Each row comes from the steps of one path. Every step used is in the known rows, and no mark comes twice. Write the path behind each row, first mark first.
(in the rows, 128 means zero)
Known rows
zaru -> nuti -> zivu: [115 117 116 162 125 129 129 151 130 150 121 131  98 111 147 122 118 128
 105 124 119 138 133 131 121 121 119]
lusen -> zivu -> nuti: [122 129 120 130 136 129 132 117 110 147 138 127 126 137 131 158 133 139
 131 147 120 132 134 129 123 134 129]
gamif -> fabod: [130 117 123 134 121 126 131 122 115 107 118 143 106 143 124 125 119 124
 101 108 121 121 131 122 120 139 129]
gamif -> nuti -> zivu -> lusen -> fulem -> fupor: [120 134 129 123 132 122 126 145 153 138 145 122 116 154 149 117 133 139
 153 130 136 138 130 133 122 106 125]
gamif -> fabod -> lusen -> zivu: [147 109 121  65 125 119 129 119  95 105 148 150 109 124 129 135 127 126
 112 106 123 120 130 110 133 121 156]
zivu -> lusen -> fabod -> gamif: [161 132 133 158 123 120 120 104 126 127 149 140 127 123 128 108 121 126
 134 111 128 131 123 126 141 157 146]
zivu -> nuti: [120 132 121 150 132 136 136 119 118 132 116 123 123 142 124 156 128 139
 123 146 120 125 134 138 121 153 113]
zetaduk -> zaru: [120 124 123 173 126 138 123 125 122 102 103 138 141 135 125 128 117 147
  97 144 117 128 129 130 121 117 114]
fulem -> lusen -> zivu -> nuti: [122 135 122 113 135 127 128 113 117 155 125 127 135 139 126 160 138 146
 139 139 136 129 129 127 134 128 141]
zivu -> lusen: [136 127 123 142 128 132 125 115 114 111 132 129 137 149 137 136 132 150
 115 132 116 128 129 128 134 146 141]
fupor -> fulem -> lusen -> fabod -> gamif -> nuti -> zivu: [144 144 146 174 129 106 124 147 163 165 148 141 113  86 110  83 121 133
 193 128 147 130 119 130 141 105 126]
fupor -> fulem -> lusen -> zivu -> nuti: [120 148 133 115 136 114 127 124 122 137 126 111 141 135 122 146 138 152
 167 149 135 127 126 125 146 110 152]
fabod -> gamif -> nuti -> zivu -> lusen -> fulem: [137 128 128 141 130 109 123 136 145 146 157 138 117 126 126 104 121 131
 154 142 137 140 121 128 130  98 109]
lusen -> fabod -> gamif -> nuti -> zaru -> zetaduk -> segik: [128 136 139 118 123 152 131 144 146 145 166 124 148 117 123 123 120 114
 152 136 119 133 121 136 121 132  91]
fabod -> gamif -> nuti -> zaru: [123 133 147 118 122 133 127 131 140 134 132 132 145 141 114 145 114 137
 166 143 126 133 126 133 122 146  83]
nuti -> gamif -> fabod -> lusen -> fulem -> fupor: [136 112 119  97 122 124 133 129 138  91 118 130 109 139 133 115 130  96
  90  98 146 120 129 115 123 101 144]
fabod -> lusen: [147 115 119 121 128 136 131 119 108 104 133 135 126 117 129 148 123 147
 107 131 117 117 131 126 131 128 130]
fupor -> fulem: [125 133 132 162 129 123 128 132 125  99 126 120 132 125 127 128 121 147
 132 143 114 124 129 126 131 112 130]
nuti -> gamif -> fabod -> lusen -> fulem: [144 108 116 105 126 113 133 122 121  89 121 134 112 113 119 106 128  95
  80 107 138 114 128 115 123  90 138]
fulem -> lusen -> zivu: [130 125 121 122 131 127 123 112 120 143 135 141 137 130 129 148 132 151
 125 126 132 129 127 119 135 105 145]
lusen -> fulem -> fupor: [121 124 126 135 129 128 127 121 139 109 122 111 124 155 142 144 117 135
 119 119 130 128 131 128 118  99 114]
fabod -> gamif -> nuti: [133 123 128 154 129 130 128 128 138 146 142 148 126 122 115 129 113 151
 151 151 127 138 127 129 115 139  86]
zaru -> nuti -> gamif -> fabod -> lusen -> zivu: [131 103 115  81 126 118 129 136 110 123 128 144 107 103 141 109 132 106
  96 105 130 133 133 107 125 122 157]
lusen -> fabod: [144 121 129 168 130 130 128 114 123 125 134 136 119 111 129 120 123 126
 119 114 118 122 131 133 122 130 129]
lusen -> zivu -> nuti -> gamif -> fabod: [118 123 117 127 129 124 137 125 119 144 126 146 107 135 124 120 145  99
  99 127 135 132 133 119 114 139 144]
fupor -> fulem -> lusen -> zivu -> nuti -> zaru: [109 156 152  83 128 118 127 127 124 125 117  93 160 153 121 160 138 136
 182 143 132 122 125 127 150 119 150]
nuti -> zaru -> zetaduk: [107 132 131 105 129 152 127 126 128 106 128 102 157 147 136 163 131 124
 112 122 115 122 127 137 127 144 114]
fulem -> lusen -> fabod -> gamif -> nuti: [148 133 139 152 131 122 122 114 148 163 136 145 130 103 108 108 118 144
 173 123 144 130 122 131 129 133 110]
lusen -> fabod -> gamif -> nuti: [148 126 139 162 132 123 126 120 141 152 150 150 119 100 116 109 114 137
 164 130 131 134 127 134 117 138  98]
zaru -> nuti -> gamif -> fabod: [114 111 117 143 122 125 131 139 129 126  98 136 105 124 135 102 124 106
  84 109 127 135 134 119 109 140 128]
zetaduk -> zaru -> nuti: [106 120 122 157 126 136 119 136 121 112  87 121 140 127 139 124 108 148
 106 139 116 138 131 130 120 124 106]

Which path is each row?
[138 119 116 107 126 130 142 126 115 114 111 138 107 124 118 126 141 101
  91 124 136 115 132 125 123 156 140]	zivu -> nuti -> gamif -> fabod -> lusen
[102 135 136  97 135 152 127 136 137 123 134 106 161 141 130 157 134 141
 149 138 117 128 129 142 113 147  90]	gamif -> nuti -> zaru -> zetaduk
[151 143 144 168 125 109 121 115 145 126 131 128 132 103 112 104 115 133
 164 116 141 123 117 123 151 114 143]	fupor -> fulem -> lusen -> fabod -> gamif
[146 108 116 117 123 129 136 127 117 102 121 151 109 116 121 110 135 104
  76 111 131 116 131 117 124 134 145]	nuti -> gamif -> fabod -> lusen
[120 124 118 148 126 129 141 127 128 129 103 137 107 140 118 119 139 101
  90 126 135 125 133 127 112 160 128]	zivu -> nuti -> gamif -> fabod
[118 128 115 173 133 138 139 126 132 142 111 129 125 129 124 134 142 116
  98 151 130 128 134 135 112 145 118]	zivu -> nuti -> gamif
[104 116 117 186 126 138 123 142 139 120  82 130 140 117 137 103 123 127
  80 144 124 142 132 128 112 117 112]	zetaduk -> zaru -> nuti -> gamif
[141 141 142 155 131 113 122 120 137 116 122 117 136 107 120 108 126 141
 156 116 132 116 124 128 144 108 153]	fupor -> fulem -> lusen -> fabod
[114 131 144 116 128 139 129 136 131 125 122 120 149 145 123 147 124 142
 160 144 116 126 133 138 115 137  92]	gamif -> nuti -> zaru
[146 113 119  97 132 128 128 117 100 117 155 142 126 112 135 150 130 142
 117 133 118 124 131 118 134 111 149]	fabod -> lusen -> zivu
[157 131 134 160 125 124 122 103 139 145 132 143 125 108 114 115 117 128
 139 106 142 125 120 126 141 133 133]	fulem -> lusen -> fabod -> gamif
[137 127 119 158 125 127 129 134 125 133 142 141 111 139 142 121 136 132
 106 128 119 130 129 130 135 134 150]	nuti -> zivu -> lusen
[154 128 132 153 129 125 123 107 119 117 140 128 131 127 137 113 132 132
 128 113 118 125 129 130 135 146 157]	zivu -> lusen -> fabod
[128 136 134 128 132 113 121 124 125 125 136 125 143 125 127 134 131 156
 151 137 130 128 124 116 145  89 156]	fupor -> fulem -> lusen -> zivu
[101 160 144  64 137 130 123 127 130 124 129  77 173 150 129 167 148 134
 171 137 134 123 121 132 151 127 148]	fupor -> fulem -> lusen -> zivu -> nuti -> zaru -> zetaduk
[101 147 132  58 136 143 125 117 125 143 128  92 164 154 131 181 148 128
 144 128 136 125 124 135 140 144 138]	fulem -> lusen -> zivu -> nuti -> zaru -> zetaduk
[114 145 127 141 136 116 131 128 139 147 122 122 141 123 120 126 152 131
 142 154 144 130 127 121 137 106 157]	fupor -> fulem -> lusen -> zivu -> nuti -> gamif
[128 127 130 168 125 122 116 144 130 131 110 128 118 110 151  82 123 122
 116 113 121 139 128 135 136 128 154]	zetaduk -> zaru -> nuti -> zivu -> lusen -> fabod
[128 124 120  85 127 125 139 128 134 105 110 115 107 149 128 129 136  94
 101 110 152 119 133 123 122 125 140]	zivu -> nuti -> gamif -> fabod -> lusen -> fulem -> fupor
[111 135 130 110 121 159 133 151 144 138 160 122 155 137 125 145 118 130
 138 156 114 137 120 133 120 130  77]	fabod -> gamif -> nuti -> zaru -> zetaduk -> segik
[139 120 121  59 129 119 135 118  91 119 139 136 107 133 126 149 134 121
 123 119 127 119 133 119 134 145 153]	gamif -> fabod -> lusen -> zivu -> nuti
[128 128 124 150 131 128 129 144 133 148 148 143 119 130 136 113 139 149
 142 143 122 135 131 134 123 135 127]	gamif -> nuti -> zivu -> lusen
[143 141 156 118 124 127 122 119 151 151 128 130 149 122 109 123 119 129
 189 117 143 126 121 135 134 142 109]	fulem -> lusen -> fabod -> gamif -> nuti -> zaru
[110 141 138 113 125 138 135 124 120 121 105 105 142 160 124 169 128 121
 135 139 119 121 133 142 126 156 111]	zivu -> nuti -> zaru
[147 125 132 179 128 123 130 139 151 172 160 162  96  88 119  96 118 117
 159 126 133 136 126 135 118 128 105]	lusen -> fabod -> gamif -> nuti -> zivu
[129 139 148 110 132 141 122 124 147 139 150 116 151 113 121 131 125 116
 170 117 128 132 122 140 123 157  95]	lusen -> fabod -> gamif -> nuti -> zaru -> zetaduk
[112 127 120 161 122 128 117 150 127 125 104 126 126 132 149 103 124 138
 103 133 119 143 128 131 135 125 139]	zetaduk -> zaru -> nuti -> zivu -> lusen
[138 134 155 132 124 126 126 123 143 141 139 133 139 118 114 119 115 119
 179 123 128 130 126 136 123 144  96]	lusen -> fabod -> gamif -> nuti -> zaru
[137 119 116  95 130 115 139 122 119 101 111 123 110 124 115 119 134  91
  96 121 143 113 130 124 122 113 133]	zivu -> nuti -> gamif -> fabod -> lusen -> fulem
[133 125 120 145 129 114 125 129 129 119 144 126 116 135 141 116 130 122
 110 124 127 127 125 129 135  92 141]	nuti -> zivu -> lusen -> fulem
[100 145 125  64 126 156 133 135 124 149 142  97 162 154 134 173 144 127
 127 146 123 128 122 131 138 120 130]	fulem -> lusen -> zivu -> nuti -> zaru -> zetaduk -> segik
[119 132 131   4 129 138 131 125  98 106 142 102 140 147 131 169 142 105
 129 108 127 117 127 125 139 160 149]	gamif -> fabod -> lusen -> zivu -> nuti -> zaru -> zetaduk
[105 119 118 175 124 131 122 155 132 133  98 134 113 117 143 110 113 133
  96 133 119 140 130 133 121 110 115]	zetaduk -> zaru -> nuti -> zivu
[121 109 118 121 121 129 125 143 120  93  81 138 121 111 130  93 121 111
  72 115 130 128 130 118 123 127 135]	zetaduk -> zaru -> nuti -> gamif -> fabod -> lusen
[121 123 118 145 125 124 124 144 124 142 126 125 109 130 155 116 128 133
 114 121 118 140 131 129 133 137 144]	zaru -> nuti -> zivu -> lusen
